Known rows, with every way that one mark hangs from another:
vokeg{mika nupir}: [ 1.752  5.775 -0.787 -2.170 -0.326 -0.192  1.081 -0.606 -2.286 -1.638
  0.897 -2.400 -1.424 -1.069 -0.055 -0.001  1.888 -0.085 -1.565  1.538
 -0.608  0.284]
tebu{mika nupir}: [ 2.006  3.861 -1.113 -0.642  0.069  0.039 -0.362 -0.786 -1.421 -0.521
  1.646 -1.506 -1.082 -0.197 -0.970 -1.135 -0.170  2.542 -2.488  0.757
 -1.590 -0.231]
mika{nupir{tebu vokeg}}: [-1.005  2.612 -0.032 -1.745 -0.135  1.239  3.622 -3.350 -2.854 -1.387
 -3.460 -1.569 -3.126 -1.931  0.884  1.765  1.925  0.381 -2.444 -0.675
  2.769 -2.444]
mika{nupir{vokeg{lesap rotile}}}: [-2.100  3.150 -0.465 -1.605  1.450  1.095  2.507 -5.222 -4.588 -6.390
 -0.008  2.126 -3.918 -1.249  1.855  0.413  4.171  0.664  1.324 -1.852
  2.333 -1.522]
mika{lesap{nupir}}: [-0.218  2.397  1.029 -0.477  0.389 -0.076 -1.503 -2.435  0.128  1.703
  0.312  4.627 -1.882 -0.210 -0.356  0.161  6.214 -0.023 -1.152  0.217
  1.100 -0.678]
mika{lesap nupir}: [-0.741 -0.215  0.853 -0.356  0.425  0.327 -2.664 -5.321 -3.130 -2.261
 -0.312  4.521 -0.934 -0.149  1.028  0.553  5.422 -1.221  1.685  0.376
  2.054 -1.806]
tebu{mika nupir{lesap vokeg{rotile}}}: [ 0.892  2.768 -1.114 -2.764  0.472  0.369  2.170 -1.511 -5.646 -3.269
  0.691 -2.083 -4.729 -0.503 -0.758  0.593 -0.501  4.341 -3.664 -0.680
 -0.385 -0.915]
rotile{nupir}: [-0.079 -0.792 -0.583 -0.519 -0.419  1.802  1.378 -1.595 -1.071 -0.142
 -0.429 -2.129  0.142 -0.527  0.343 -0.409  0.865  0.493  0.850  0.226
  0.797 -0.601]
vokeg{nupir{lesap} rotile}: [-0.367  1.813 -0.489 -1.074  0.401  1.683  2.108 -0.105 -4.618 -2.139
  0.104 -0.944 -2.197 -1.983 -1.081  0.863 -0.622  0.960 -1.828 -1.229
 -0.099 -0.475]
lesap{nupir{mika}}: [ 0.081  4.508  0.601 -0.932 -0.369 -1.819  1.697 -1.520  0.346  2.220
 -0.210  1.839 -1.561  0.378 -0.827 -1.640  1.243  0.306 -2.486  1.508
  1.172 -0.457]
vokeg{rotile{nupir{lesap mika tebu}}}: [-0.877 -2.359  0.274 -3.077  0.578  3.049  2.098 -2.180 -2.889 -1.142
 -1.787 -4.737 -3.962 -0.787 -2.391  0.678  0.228  1.808 -2.766  0.217
  5.597 -0.566]
mika{nupir}: [-0.849  0.978  0.044  0.341 -0.106  0.055  0.730 -3.365 -2.858 -1.864
 -0.587  1.353  0.091 -0.763  1.435 -0.658  1.240 -0.930  0.261  0.310
  0.644 -1.531]
mika{lesap{nupir{tebu} vokeg}}: [-0.101  3.637  0.540 -1.542  0.743  1.099 -1.378 -1.994  0.701  0.724
 -1.866  1.376 -4.312 -1.263 -0.985  2.580  7.387  0.228 -2.831 -1.673
  3.332 -0.367]
mika{lesap{nupir{tebu} vokeg{rotile}}}: [ 0.517  4.668  1.363 -2.077  2.882  2.990 -0.417 -1.301 -0.270 -2.000
 -1.066 -1.049 -5.942 -1.010 -1.167  2.438  6.537  0.944 -2.992 -1.756
  3.624  0.410]
rotile{nupir{vokeg{lesap}}}: [-2.148  0.466 -1.915 -1.805 -0.883  0.938  2.275 -4.351 -1.867 -1.956
 -0.626  0.916 -2.283 -1.200  0.992  0.786  4.869  1.374  2.115 -1.834
  2.333 -1.363]
nupir{lesap{mika vokeg{rotile}}}: [-1.230 -1.872 -0.099 -1.226  0.799 -0.748 -0.320  1.796 -4.318 -5.594
  1.725 -0.640 -3.952  0.441  0.527  2.623  1.050  0.359  0.605 -0.398
  1.726  0.645]
mika{nupir{lesap tebu vokeg{rotile}}}: [-2.112  0.008  0.412 -2.498  0.735  2.150  4.014 -3.397 -5.757 -3.588
 -3.016 -1.813 -5.093 -2.258  0.237  2.291  1.543  1.296 -3.535 -1.508
  3.949 -2.268]
tebu{mika}: [ 1.297  2.216 -0.247 -0.493  1.233 -1.425 -2.048 -0.719 -1.331 -1.238
  2.125 -0.459  0.050  0.608 -0.871 -0.884 -1.918  1.324 -3.162  0.420
 -1.256  0.257]
nupir{tebu{mika} vokeg{rotile}}: [ 1.872  5.032  0.490 -3.053  3.340  1.591  1.688 -0.072 -2.506 -3.574
  0.072 -5.844 -4.783 -0.247 -1.571  1.425 -1.998  3.342 -6.064 -0.627
  1.149  0.091]
nupir{lesap vokeg}: [-1.779 -1.938 -0.779 -1.525 -1.633 -1.559  1.868 -1.513 -3.041 -0.054
 -1.635  1.908 -2.074 -0.509  0.517  1.880  0.368  1.066 -1.047 -1.279
  0.949 -1.434]
mika{lesap{vokeg} nupir}: [-0.511  0.721  0.002 -0.713  0.303 -0.387 -3.146 -5.442 -3.736 -3.994
 -0.922  3.990 -1.819 -0.040  1.927  1.806  5.884 -1.438  2.679 -1.085
  2.233 -1.470]
mika{lesap{nupir{tebu vokeg{rotile}}}}: [ 0.171  5.183  1.723 -3.047  2.510  2.941  2.150 -1.800 -0.951 -0.600
 -1.873 -0.710 -6.722 -1.107 -1.119  2.481  6.103  2.023 -4.178 -0.891
  3.496 -0.807]

Rows:
[ 0.825  3.089  1.006 -2.083  2.179  1.044  0.857 -3.131 -4.238 -6.300
  1.358 -2.748 -2.684  0.033  1.545 -1.030  2.251 -0.401 -0.729  2.170
  1.620  0.085] : vokeg{mika{nupir} rotile}
[-0.723  5.287 -0.811 -1.571  1.888  4.240  1.768 -0.597 -1.028 -2.923
 -0.039 -2.513 -4.005 -3.360 -2.391  1.295  3.696  1.287 -2.155 -2.552
  2.525  0.242] : vokeg{lesap nupir{tebu} rotile}
[ 0.130  2.793 -0.228 -2.204  0.122  0.181  1.804 -1.024 -4.750 -1.806
 -0.174 -0.751 -2.888 -0.755 -1.786  0.253 -1.431  0.909 -1.600  0.079
  1.371 -0.584] : vokeg{nupir{lesap mika} rotile}
[-1.206  2.949  0.210 -2.841  2.390  2.609  0.128 -4.420 -2.628 -6.532
  0.902 -2.092 -4.862 -1.993 -0.190  0.095  6.869  0.199 -1.924  0.106
  5.227  0.215] : vokeg{lesap mika{nupir{tebu}} rotile}
[ 0.600  7.633 -1.065 -2.132  3.180  2.828 -0.278 -1.384 -2.403 -4.024
  2.102 -2.920 -4.017 -2.737 -3.264  0.411  1.814  2.644 -5.291 -2.073
  1.333  0.479] : vokeg{lesap nupir{tebu{mika}} rotile}
[-0.661 -1.768 -1.475 -3.632 -1.199  1.117  0.609 -2.553 -2.820 -2.335
 -1.750 -4.860 -3.752 -1.598 -0.227  2.321  4.290  0.815 -2.462 -0.491
  4.601  0.076] : rotile{nupir{lesap{vokeg{mika}} tebu}}
[-0.489  4.174  0.888 -2.486  0.439  1.012  1.382 -2.599  0.115  2.178
 -2.653  1.743 -5.144 -1.361 -0.901  2.518  6.904  1.352 -3.999 -0.771
  3.212 -1.574] : mika{lesap{nupir{tebu vokeg}}}
[ 2.785  8.872 -0.806 -2.350  3.229  2.371  0.757  0.378 -3.545 -4.757
  0.387 -6.944 -4.276 -1.856 -2.112  1.805 -1.564  2.336 -5.615 -1.920
 -0.026  0.703] : lesap{vokeg{nupir{tebu{mika}} rotile}}
[-1.583  2.397  0.305 -1.764 -0.079  0.028  3.229 -1.422 -3.786 -2.687
 -1.657 -1.457 -4.262 -1.358  1.117  2.565  2.855  0.150 -1.854  1.312
  3.151 -2.314] : lesap{mika{nupir{tebu vokeg}}}
[ 1.033  1.775 -0.530 -1.715  1.268  2.221 -0.080 -1.786 -1.246 -0.411
  0.064 -5.128 -1.326 -1.141 -1.962 -0.137 -0.273  2.280 -4.877  0.240
  1.587 -0.386] : rotile{nupir{tebu{mika}}}
[-1.463  4.371 -1.476 -1.510  0.605 -2.171 -0.424 -6.652 -4.875 -4.869
  1.282  3.879 -2.253 -0.901  1.254 -0.324  3.326  1.250 -1.638 -1.341
  0.908 -2.047] : tebu{mika{nupir{vokeg{lesap}}}}
[ 0.342  1.117  0.837 -2.187  0.564 -0.664 -3.478 -5.894 -3.686 -3.943
  0.799  2.748 -2.104  0.401  1.460  0.195  7.339 -1.366  0.776  2.265
  2.810 -0.958] : vokeg{mika{lesap nupir}}
[-1.698  3.890 -1.562 -0.467 -0.602 -0.465  0.069  0.013 -1.978 -2.497
  2.570  2.754 -2.127 -1.757 -0.404  1.061  4.826 -0.164  1.243 -0.024
  0.648 -0.331] : vokeg{lesap{mika} nupir}
[ 0.870  3.074 -0.086 -3.862  0.130  0.197  2.212 -0.701 -0.656 -1.370
 -1.686 -4.620 -4.395 -0.524 -0.183  2.079  2.655  1.162 -3.639  0.917
  2.885  0.089] : nupir{tebu vokeg{mika}}
[-2.746  3.047 -0.373  0.039 -0.239 -1.589  0.164 -0.435  0.217 -0.661
  2.956  5.120 -2.656 -1.058 -0.109 -0.264  6.913  0.059 -0.626  0.559
  1.549 -0.122] : vokeg{lesap{mika nupir}}
[ 0.042  2.363  0.385 -2.276  0.446  0.905  0.687 -3.236 -2.179 -2.593
 -0.964 -2.943 -2.547 -1.458  0.298  0.250  3.821 -0.560 -3.151  1.819
  3.439 -0.675] : vokeg{mika{nupir{tebu}}}
[ 1.011  3.246 -0.940 -3.013  0.815  1.579  2.299 -2.555 -2.392 -0.952
 -1.187 -5.510 -3.050 -1.022 -1.022  1.105 -0.337  3.113 -5.025 -0.273
  1.632 -1.262] : rotile{nupir{tebu{mika} vokeg}}
[ 0.801  6.064 -1.650 -2.515  1.635  1.129  1.258 -2.809 -3.258 -5.181
  2.084 -0.905 -5.099 -0.621 -0.548 -0.079  3.037  4.189 -1.370 -1.484
  0.150 -0.151] : tebu{mika nupir{vokeg{lesap rotile}}}
[ 1.302  7.449  0.884 -3.417  1.743 -0.041  4.263 -0.975 -2.323 -3.163
  0.631 -2.795 -5.415  0.072  1.045 -0.202  3.086  1.641 -3.660  1.444
  0.531  0.409] : lesap{nupir{vokeg{mika rotile}}}
[ 2.530  7.961 -0.077 -1.997  3.233  2.997  1.195  0.599 -2.819 -2.757
  0.981 -6.323 -3.304 -1.957 -3.009  0.520 -2.070  2.544 -6.647 -0.523
 -0.184  0.314] : vokeg{nupir{tebu{mika}} rotile}
[-0.964  3.125 -0.062 -3.770  1.696  1.339  2.076 -2.394 -0.967 -3.182
 -1.318 -1.782 -6.221 -0.315 -1.687  1.637  3.081  2.058 -1.404 -1.334
  5.411 -0.031] : nupir{mika tebu vokeg{lesap rotile}}
[ 0.283  0.278 -1.552 -0.909 -1.218 -0.794 -0.762 -1.610 -3.245  0.110
  1.176  0.634 -1.342 -0.694 -1.382 -0.523  0.251  2.764 -3.427 -0.083
 -0.643 -0.770] : tebu{mika nupir{lesap}}
